Each row was made from one path, in order. Every step used is in the known rows, and no mark comes twice. Write each row's path.
In the rows, 128 means zero.
Known rows:
r-g-d-s-q-w: [143 122 119 188 101 124 121 118 133 149 103 119  63 121 104 107  98 157
 103 150 151 132 143 114 150 136  85 158 159 141 191 136 128 103 122 131
 147 110 172 137 114 103 102 123  89  55 158 113 112 130 132 141  56 155
  99  72  92 122 108 154 110 104 166 118 124 138 146 125 112 121 144 125
 117 128 131  84]
z-q-w-d: [ 92  88  84 102 107  75 168 141 108 179 129 134 112 100 150  89   7 101
 194 160 105  83 102  95 135  81 111 153 142 122  69 183 102 153  75 177
 107 134 177  94 122 126 146 116  98  81 146 156 149 145 131 120 115 147
  92  51 183  65  90 113 119 116 150 142 114  57 122  75 127 102 122 120
 159 126 148 128]
b-q-z: [168 170 104 113  57 113 135  96 141 150 106 147 126 158  85 137 144 117
 101 113  98 138  86 102 123 131 145  86 127 166 118 114 156 132 167 111
  97 151  72 166 175 157  88 154 123 182 134 178 123 163 159  86 132 185
 115 146 154 126  61 154  81 122 142 126 121 157 189  74 140 104 191  76
 105  87 169 146]
x-s-d-b-q-w: [148 118  79 196  95 100 139  94 137 122 127 157  79 153  87 178  82 146
 117 105  99 132  95 106 156 126 140 132 136 164 150 149 144 102 136 218
 129  75  72 135 152 166 109 122 136 129 155 160 125 124 157 118  85 193
  93  89 128 149  72 161 113 102 110 179  89 166 174 118 108 133 148 133
 112 106 126 108]
k-s: [110 147 120 116 122 119 147 159 108 122 156 120 164 105 110 104 173 128
 144 105 109 157  97 135 136 119 189 163  48 146  78  77 126 190 144 133
  91 177 111  90 124 164 135 131 169 193 159 129  64 133 108 149 106 147
 132 148 159 162  95 143 111 152 102 157 141 155  72 136 164 140  65 129
 135 105 148 158]
b-q-w-d-s-r-g-p: [ 90 144 110 132 140 165 104 149 152 102  13  92 132 119 156 105 170 203
 157 126  98 176 201 146 113 134  80 130 177 106 135 123 149 102 101 121
 180 139 143 159 117  96 132 133  98  93 131 100 168 142  90  87 173 131
 132  78  66  74 166 125 123 176 174 109 161 150  94 164 124  99 133 115
 182 179  77 107]
v-d-b-q-s-r-g: [ 76 137 120 142 129 157  99  78 107 129 133 113 138 150 129 141 123 137
 128 108 123 152 180 145  97 156 101 103 142 130 152 122 161 113 132 141
 138 110 182 175 142  94  65 103  92 117 110  87 117 114  91 121 145  90
 149  80  65 146 160 112 116 152 136  58 137 125 106 114 136 119 152 126
 101 133 146 146]
d-s-q: [174 105 184 181 138 136 136 151 137 144 160 153 109 109  97 148 119 121
 103 153 173 134 157 132 153 124 127 107 156  97 142 101  83 171 155 101
 132  85 163 116 116  67 135 139 141  97  84 114 101 120 148 159 108 102
 143 215 136 151 142 129 181  84 120 108 118 140 136 175 149 124  99 143
 103 158  87 109]
g-d-b: [138  83 148 128 173 117 147 119 191 149 102 158 160 147 137 134 147 125
 174 112 132 125 170 137 113 121 212 111 131  67 121  62 106 164 137  86
 143 130  43 121 139 159 135 132 156 193 131 136  61  97 128 172 175 124
 147 159 153 109 150 106 137 140  60 201 118 122 108 140  99 113 104 172
 187 129  54 124]
s-r-g: [ 95 143 129 142 109 157  98 117  88 123 148  99 150 107 155 114 159 101
 140 116 130 129 184 142  92 166 102 116 129 113 115 127 158 152 129  66
 131 143 179 155 126  81  99 108 103  85 109 103 144 131  83 107 170 108
 145 128  83 156 160 125 155 157 158  54 166 124 128  99 133 102 119 142
 135 131 157 138]
w-d: [118  83 116  63 135 112 146 132 121 190 152 140 129  98 164  95  59  96
 162 167 106  83 126 108 127  82 166 130 101 102  39 122  78 187  88  98
 121 151 131  76 142 142 187 127 117 116 104 168 152 149 111 142 181  97
 117 123 179  85 120 101 160 132 101 129 136  44 112  95 133  97  83 135
 163 135 113 147]
w-d-b-q-g: [121 112  62 131  96 102 131 112 140 161 107 113 171 176 125 158 135  64
 163 121  87 125 101 113 134 101 158 103 112 120 117 160 140 102 117 193
 141  78 132 128 167 130  96 115  78 172 158 165 117 118 133 151 120 149
 144 127 138 146  54 109 119 119 126 187 158 106 160 113 131 151 110 118
 118 138  93 121]
x-s-q-b: [164 123 125 156 114 142 183 158  98 107 188 156 142 116 144 163  96  68
  98 173 146 120  79 145 150 131 142 155 154 161 175 142 133  85 140 130
 101  83 117 122 139 143 112  89 140 150 113 150 108 118 160 176 116 113
  93 135 144 132 127 112 133  67 131  86 165 117 181  99 104 111  95 111
  71  99 137 139]
v-d-s: [164 126 140 108 161 127  84 101 141 167 155 135 139 141 122 132 120 149
  79 132 139 142 143 138 148 109 148  77 109  93  91  27 118 146 132 134
 158 144 105 125 150 134 114 160 149 156  98 125 106 123 140 159 160  72
 124 175 115 141 135 118 113 140  42 157  94 140  76 152 128 178 147 184
 127 139  67 135]
b-q: [121 139 109 149  98 127 126 121 147 135 125 148 123 137  85 148 158 104
 135 110 106 147  90 103 114 132 161  74  88 166 107 112 139 167 157 137
 120 107  42 136 168 158 167 140 128 193 114 156 115 130 137  76 153 163
 157 196 164 159  89 133 170 128  97 220 119 167 186 125 159 112 117 132
 138 129 125 159]
g-q-s: [121 140 149  84 163 128 172 134 126  79 115 131 141 125 111  99 150 153
 103 148 155 118  63 141 124 122 130 153 102 179 171 156 110 102 161 109
 110 166 138 112 103 148 153 148 132 134 140 125 129 124 146 148  68 124
 103 116 142 126 195 132 108 126 142 141 129 100 102 129 106 152 145  82
 106 116 171 142]
s-p: [159 144 171  98 152 138 115 140 131 124 177 118  84  91 175 160 148 106
 120 115 148 124 144 124 128 186 111 126 107 121 114 107 137 129 115  86
 140 110  91 139 144 153 197 129 160 134  93 150 187 136 135 114 174  99
 159 175 147 108 134 119 157 104 150  31 124 162 194 206 137 144 102 128
 122 113 107 115]
k-s-p: [124 153 169 106 150 139 120 155 128 121 163 117 106  97 155 144 151 138
 123  97 132 159 139 134 141 174 130 158  85 125 107  94 133 144 116 133
 119 131 132 132 126 158 178 127 179 162 118 131 137 136 114 144 137 111
 167 157 147 117 103 125 128 121 141  36 128 190 134 224 166 159  82 114
 114 116 115 124]
v-q-s: [139 139 140  56 121 132 179  93 113  86 195 107 110 131 119 147 103 108
  87 135 154 116  59 140 135 128 112 137  86 197 148  99 158  92 153 143
 100 146 120 101 164 147 115 143 137 177 125 136 119 119 168 114  67  92
 102  87 121 139 171 117  71 116 123 115 110  74 125 146 133 152 155 111
  59 106 182 179]
k-s-r-g-p: [ 96 161 131 116 143 184 121 160 140  80  37  75 144 101 170  99 230 186
 164 111 115 181 188 163 102 157 106 146 130 113 125  99 167 132 125  61
 154 166 119 159 122 113 130 132 116 131 145  94 150 135  72  83 178 120
 138 103  76 106 193 127 122 187 195  99 189 155  90 164 131  99  98 109
 181 152  94 135]
r-g-d-w: [145 122 126 141 136 160  72 114 177 167  39  92 108 125 110  74 210 168
 132  93 111 126 180 111 115 109 122 143 146  93 142  76 112 149 110  94
 174 173  53 134  82 144 141 122 109 139 130 109  85 116 115  99 162 155
 141 162 115 111  90 168 132 152  79 222 116 149 120 121 122 116 135 195
 198 161 115  90]
q-w: [154 136  64 135  88 103 146 117  98 135 170 110  83 109 138 118 119 113
 120 127 114 104  84 102 141 143 121 161  99 179 128 140 153 116 130 132
 131 141  94 124 151 158 110 115 114 111 165 166 149 146 159 120  80 181
  77  63 131 128  98 166  88 121 162 132 139 129 174  94  89 150 139 127
 141  87 174 115]
r-g: [ 86 148 109  98 101 149 116 123  99 117 162  90 149 112 136 105 190 117
 162 121 117 123 138 125 113 147 122 115 106 123 117  89 159 140 150  38
 114 189 122 146 143 128 133 124  93 119 124 114 119 125  97 115 183 115
 145 131 101 179 122 127 123 154 130 128 164 132 131  63 124 126 103 141
 150 144 157 141]
g-q: [111 132 168 124 165 146 137 190 161  99  69 114 147 107 114  85 193 135
 132 130 154 106  97 126 114 127 137 130 123 139 137 140 102 166 158  47
 125 156  81 107  85 142 195 144 149 142 136 116 136 138 129  87 134 137
 136 196 186 131 198 133 166 140 116 227 145 116 115 134 133 115 121 107
 160 121 116 145]
z-q: [104 142 142 117 106  78 173 182 110 112 143 144 175  92 122 112 119  68
 207 128 146 126  86 125 107 115 110 109 132 112  94 152 147 190 153 133
  74 144 116 126 112 111 138 143 144 154 142 126  92 112 144  71 129 148
 139 165 208 145 118 117 154 109 149 168 123 141 152  90 151 130 121 144
 149 133 139 157]
x-s-d: [215 124 177 174 138 138 131 113 121  89 161 185  91  98 127 151  92 132
  50 154 148 119 100 137 145 110 168 130 100 116  99 164 100 142 135 115
 116 128  63 114 133 153 167 151 167 110 107 147 161 109 104 117 166  87
  92 183 136 186 146 146 195 102 113 109  88 114 155 128 115 113  92 153
  91 115 114 132]
s-q-g-r: [148 133 117 143 132 147 144 175 154 130  51 120 127 101 157 113 192  83
 130 179 158 131 117 155  94 123 109 156 162 175 154 164 132 121 107  80
 143 118 162  72 125  67 142 135 105 127 188 127 131 136 149  82  83 161
 121 166 104  82 164 127 174 145 184 141 179  76 158 163  96 113 137 118
 147 129 116 122]
s-r-g-p: [112 160 135 118 141 187 114 160 136  78  44  77 134  98 178  99 222 172
 162 124 120 168 191 156  99 157  93 128 143 111 125 108 167 127 127  40
 162 159 102 165 128 108 134 134 106 124 130 101 165 139  82  64 195 109
 138 113  77 103 209 124 136 178 196  90 191 143 118 152 114  97 112 112
 185 156  90 125]
v-q: [144 124 155  88 105 159 144 129 139 107 190  76  98 119 129 155 118  81
 111 116 150 100  88 124 126 131 108 108 101 166 108  54 166 148 145 104
 108 125  58  95 185 146 149 147 163 194 113 121 132 133 157  39 140  97
 139 146 156 139 168 109 114 128  85 203 112  86 155 158 179 119 128 144
  87 111 134 198]
x-s: [172 148 138 121 125 120 167 130 101  84 142 140 179  47 110 145 145  94
  85 140 112 123  83 136 145 102 157 126  96 139  93  78 124 168 191  96
 114 169  38 103 135 172 203 165 156 136 119 171 127 102 144 144 160 139
  66 221 151 187 129 155 170 103  61 159  90 118 133 102  96 124  88 155
  98 137 129 151]

Write each row's path:
[140 121 153 116 160 111  85 120 143 160 144 141  90 120 147 159  72 154
 110 122 127 137 172 116 156 141 101 125 151  91 112 109 101 111  86 189
 164  88 163 132 127 123 184 140 158  95  95 142 178 137 146 169 146 107
 159 151 126  72  80 121 140 105 105  55  76 183 133 228 141 160 132 136
 121 157  82  87]
b-q-w-d-s-p
[121 155  85 121  79  85 162 155  95 120 118  95 186 120 145 116 154  33
 174 140 125 119  69 125 122 116 105 130 110 123 120 200 168 119 129 149
 107 123 171 135 133  97  85 125  78 142 186 142 117 110 136 111  89 153
 120 133 163 162  83 119 115 109 194 148 173 106 165  82 122 169 119 119
 116 124 134 133]
z-q-g
[ 91 134 119 135 142 153 126 173 114  99 124 118 162 153 159 109 154 106
 137 151 134 113 111 149 110 145 119 156 159 151 180 172 145  70 110 106
 118 116 154 141  98 137 104  81 128 142 139 100 126 139 133 133 129 127
 133  94 123 102 169 104 111 139 148 131 190 126 119  88 113 115 141  95
 127  94 153 139]
s-r-g-q-b
[ 98 151 125 126 119 151 112 100  79 110 154 103 152 114 152 119 146 119
 131 120 137 137 170 152  93 164  93 128 119 133 138 141 158 119 131  92
 129 147 197 161 122  85  89 110  95  84 115  98 140 125  90 119 135 106
 134  89  68 156 164 127 130 150 178  23 161 111 109  99 122 117 128 123
 114 132 185 136]
q-s-r-g
[ 93 128 121 143 123 138  80 109  87 145 135 103 149 118 148 118 106 139
 136 125 117 134 207 138 112 135  84 131 156  86 121 124 132 132 104 130
 149 132 229 149 107  65  85 108 100  43 118  95 153 133  88 145 148 112
 132  95  64 136 124 127 128 160 141  57 137 124  75 107 131 115 138 148
 136 159 149 117]
q-w-d-s-r-g
[ 76 135 173 150 159 167 101 170 143  92  46  96 153 115 127  84 199 149
 142 128 155 121 155 137  95 150  94 136 159 119 157 164 124 153 138  54
 133 143 158 142  72  93 157 131 116  91 129  72 149 141  98  78 149 122
 155 161 130 131 219 123 167 163 150 170 158 115  95 132 148  94 135 103
 151 135 128 142]
s-r-g-q
[ 99  86  70 110 103  96 136 112 130 191 123 141  85 123 132 102  25 119
 157 154  88  96 106  88 141  91 134 142 118 148  74 159  97 144  83 180
 132 117 135  93 149 153 163 122  95 105 134 167 165 156 135 120 126 151
 101  64 162  77  74 117 128 129 117 165 114  72 138  91 133  93 118 114
 154 121 140 131]
b-q-w-d
[121 127 115 119 150 144 149 179 125 108 136 129 162 150 161 109 156  98
 131 158 138 107  69 145 130 135 148 154 135 161 171 156 134  77 118 104
 105 125 104 121 110 174 129  94 156 174 138 129 121 137 157 142 124 136
 117 112 161 101 164 109 107 128 126 169 184 124 138  93 104 128 128  91
 138  87 148 147]
g-q-b
[107 141 140 144 128 148  78 116  91 120 144 108 169 115 142 125 148 123
 129 116 129 145 205 149 104 148 101 106 147  83 120 106 146 147 134  94
 148 139 199 161 114  62  94 120 117  72 100  88 138 120  90 140 167 105
 154 150  66 162 148 128 151 161 134  65 140 146  86 117 139 126 130 160
 135 157 136 127]
d-s-r-g
[148  97 124 141 130 130 154 157 109 149 194 162 138 153 153 148  70  88
 121 185 149 119 117 139 156 116 144 143 159 121 157 145 103  90 100 150
 116  75 184 113 126 118  98  79 138 130 107 131 104 129 162 203 113  97
 126 115 134  95 120  94 120  83 122  80 162 116 133 116 118 121 102 120
  98 118 114 119]
w-d-s-q-b
[126 122  58 173  90  93 140 106 135 145 137 135  91 160  94 163 108 123
 153  94  98 128  97  96 145 140 139 125 127 170 152 130 152 112 138 198
 127  89  78 131 163 158  97 112 120 151 156 159 112 132 164 114  83 205
 113  88 139 136  65 161  89 118 112 200 116 167 176 118 110 138 156 129
 136 104 141 112]
d-b-q-w
[ 74 152 129 148 110 157 103 125  88 121 137  93 162 107 141 109 164 124
 151 102 122 155 180 146 100 154 111 139 113 115 111 119 158 157 127  98
 119 152 189 150 118  89  89 109 111 109 130  83 116 127  65 120 152 120
 150 117  85 167 140 132 139 170 152  65 159 145  79 108 160 104 101 132
 132 134 161 148]
k-s-r-g
[191 114 181 123 136 140 139  89 126  95 206 157  49 157 131 153  64 145
  46 148 172 114  86 136 139 133 137 138  87 155 136 177 124  90 100 148
 105 110 116 112 156 137 113 138 155 137 111 122 160 123 108  93  99  55
 120  81 119 146 172 114 130 108 159  84 101  80 148 160 140 130 136 122
  64  97 154 153]
v-q-s-d
[170 124 103 185  99 110 140 132 114 147 157 126  61 119 109 137  89 134
 102 145 150 116 122 109 165 130  93 160 150 155 173 136 120 116 131 157
 137  87 167 121 128 105  91 119 120  64 143 135 127 138 159 152  44 163
  94  95 118 131 105 164 110  88 161 105 125 141 161 136 110 135 142 124
 108 115 137  90]
d-s-q-w
[ 64 116 179 138 171 157  87 172 148 114  39 101 171 119 123  76 152 168
 143 134 147 121 170 139 108 119  93 125 174  89 145 158  93 156 127  85
 142 138 198 129  57  76 166 137 122  67 117  65 149 141  99 110 150 106
 153 164 120 108 206 116 172 166 126 163 134 106  55 136 159  98 138 113
 155 165 114 130]
w-d-s-r-g-q
[127 129 110  98 135 104 175  90 131 110 164 168 145 167  87 167 119 134
 124 119 116 148  85 132 131 122 171 105 101 168 151 119 132  96 163 190
 113 110 114 125 156 156 114 132 135 185 121 147  85 104 164 170  80 139
 129 116 125 141 114 127  98 108  99 135 105 147 128 135 114 158 146 113
  98 121 157 140]
d-b-q-s
[179 123 157 154 131 128 135  83 133 106 172 196  62 163 114 147  82 157
  56 144 151 138  86 127 129 138 165 122  80 154 135 205 108  97 106 165
 116 100 105 132 148 144 124 138 137 131 112 136 150 124 107 112 105  86
 125 100 120 156 132 126 160 105 161  88 103 119 157 140 133 123 129 114
  86 100 148 134]
b-q-s-d
[128 120  71 177  94 100 139 101 161 150  98 142  83 160  97 144 107 139
 147 104  98 133 104  99 131 133 139 130 133 172 157 129 142 110 127 193
 143  95  66 138 158 168 109 118 108 154 167 151  95 130 155 106  85 203
 108  78 134 117  78 152  97 127 115 207 103 162 168 124 109 125 156 129
 150 105 123 111]
g-d-b-q-w
[142 140 202 118 175 145  71 122 159 131 112 123 108 112 156 133 151 168
 104 121 153 160 197 143 126 163 107 119 142  65 143  75 115 112 102  99
 176 128 131 156 110 121 191 149 150 109 101 108 148 116 117 156 174  88
 166 171  90  97 126 116 152 130 115  58  98 197 120 226 129 154 123 154
 135 165  66  94]
r-g-d-s-p
[ 80  63 108 115 163  96 146 129 143 165 123 135 152 163 137 145  70 139
 204 114  93  90 166 116 146 101 162 137 175  77 111 124  99 138 111 148
 127 116 142  97 120 134 121 100 133 117 135 129 115 125 139 183 152 130
 136  80 145  84 128 103 106 129  68 168 115  86  80 108 114 121 117 139
 171 146  85 106]
r-g-q-w-d-b
[111 153 137 150 112 158 108 115  79 101 125 105 171  81 139 133 151 110
 125 119 125 137 173 148 100 150  97 124 137 112 124 117 153 152 148  86
 128 149 156 154 120  94 122 121 106  78 113 104 146 113  90 118 174 109
 120 153  82 172 155 137 163 149 135  70 137 121 115  95 128 101 115 145
 113 146 153 144]
x-s-r-g
[172 118 145 154 154 148  80 121 151 128 112 128  75 163  96 120 155 196
  88  91 137 110 149 118 141 112 108 161 153 115 151 170  94 104 107 164
 143 136 123 123  62 132 109 114 148 104 114 105 125 120 118 122 104 119
 136 139 109 128 116 177 126 118 110 155  99 149 122 140 129 154 153 163
 139 141 149  76]
r-g-q-s-d-w
[139 117 176 106 184 117  88 146 147 141 127 130  93 115 162 137  81 166
 109 133 143 127 178 126 156 139  87 139 160  81 121 116  88 111  88 160
 166 101 180 118  96 115 196 141 161  72 101 125 192 145 145 172 140 101
 152 146 127  61 114 117 139 111 121  59  85 160 114 233 136 158 136 126
 126 156  79  81]
g-q-w-d-s-p
[ 65 142 163 125 148 161 114 171 147  92  58  89 164 118 108  65 214 159
 158 126 142 114 116 130 107 135 107 127 144 129 163 140 124 144 159  31
 119 177 124 132  89 125 182 146 121 113 137  81 125 134 103  79 154 124
 154 165 138 150 197 127 141 158 128 213 148 122 100  99 144 110 132 101
 155 146 126 143]
r-g-q
[121 100 117 110 143  68 117 138 117 171 139 154 157 125 119 114  44 142
 145 152 114 123 145 120 157  69 128 126 152  66  79 121  80 151 105 203
 139 137 203  88  96  97 133 140 141  79 129 134 126 132 151 196 110 136
 112 125 138  98  77 128 123 125  84 146  79 120  51 132 129 154 138 164
 157 168 103 106]
z-q-w-d-s
[171  81 153 132 174 106 159 102 137 119 203 192 121 182 133 198  89 134
 125 108 144 117 152 141 144 128 203 118 128  92 119 143 104 113 127 153
 115  96 104 125 141 143  87 117 186 159 111 134 108 101 128 194 134  89
 142 117 134 138 147 112 120 105  97  97 107 119 118 142 105 155 112 153
 119 116  93 110]
q-s-d-b
[129 127  63 144  97 118 121  98 147 152 109 107 153 184 115 161 152  69
 137 112  95 137  97 116 131 122 149  91 104 135 129 140 168 101 128 185
 149  72 102 150 184 144  76 115  76 197 158 157 109 114 136 130 116 141
 140 129 127 157  77 113  99 125 122 193 156 124 175 114 129 165 130 120
  97 119  82 131]
v-d-b-q-g
[126 172 142  89  95 136 125 131 138 118  56 103 142 148 103  85 177 151
 112 129 123 116 109 119 116 133 109 128 162 144 152 136 144 124 174  42
  96 203 131 165 114 133  94 153 116 124 155 126 140 168 134  92 130 162
 110 122 139 122 128 148  65 139 171 128 141 117 130  57 131 105 195  54
 119  98 172 136]
r-g-q-z
[174 140 120 130  82 103 129  87 159 153 126 176 119 190  82 169 107 130
 102 102 102 139 118 109 130 130 167  82 153 136 117 123 142 117 159 143
  98 122  81 164 171 149  64 141 143 184 121 167 120 152 157 107 140 169
 132 140 146 124  60 143  84 110 132 123 106 151 180  87 141 109 189  92
 105  88 141 130]
s-d-b-q-z
[130  97 109 118 139  87 106 114 128 180 132 153 142 139 111 124  55 152
 121 146 102 126 146 115 160  74 141 117 137  90  81 103  76 139 108 203
 151 123 170  91 116 112 150 144 137  97 117 143 134 137 153 189 120 140
 118 133 122 106  68 128 123 133  59 167  80 132  66 138 127 143 138 165
 149 164  98 104]
b-q-w-d-s
[115 112 106  93 139  99 174  87 135 130 157 173 137 167  90 162  83 136
 138 123 109 137  88 124 136 106 171 112 108 161 137 129 111 105 144 199
 114 112 133 118 150 157 124 132 125 171 116 153  96 111 155 178  93 128
 127 101 130 122 108 115  95 115  94 128 103 117 114 133 120 148 135 112
 102 135 146 140]
w-d-b-q-s
[196 114 130 164 141 136  91 102 150 145 138 158  64 166  92 146 136 172
  82  92 122 124 142 109 146 108 127 138 138 133 131 164  91 115 104 211
 150 111  89 119  92 149 103 115 153 138 100 130 124 126 137 113  97 129
 138 152 121 130  78 178 136 103  99 161  89 157 152 153 131 153 143 176
 131 130 141  83]
b-q-s-d-w
[113 155 132  84 123  79 199 135  98  89 167 147 165 113 115 125 105 106
 149 145 150 135  55 141 123 119 117 139 103 158 144 163 144 115 156 167
  79 155 170 123 118 123 110 139 125 144 144 133  96 103 157 132  58 130
 106  95 161 142 135 124  94  98 170  98 114 114 121 103 112 160 146 111
 100 119 190 149]
z-q-s
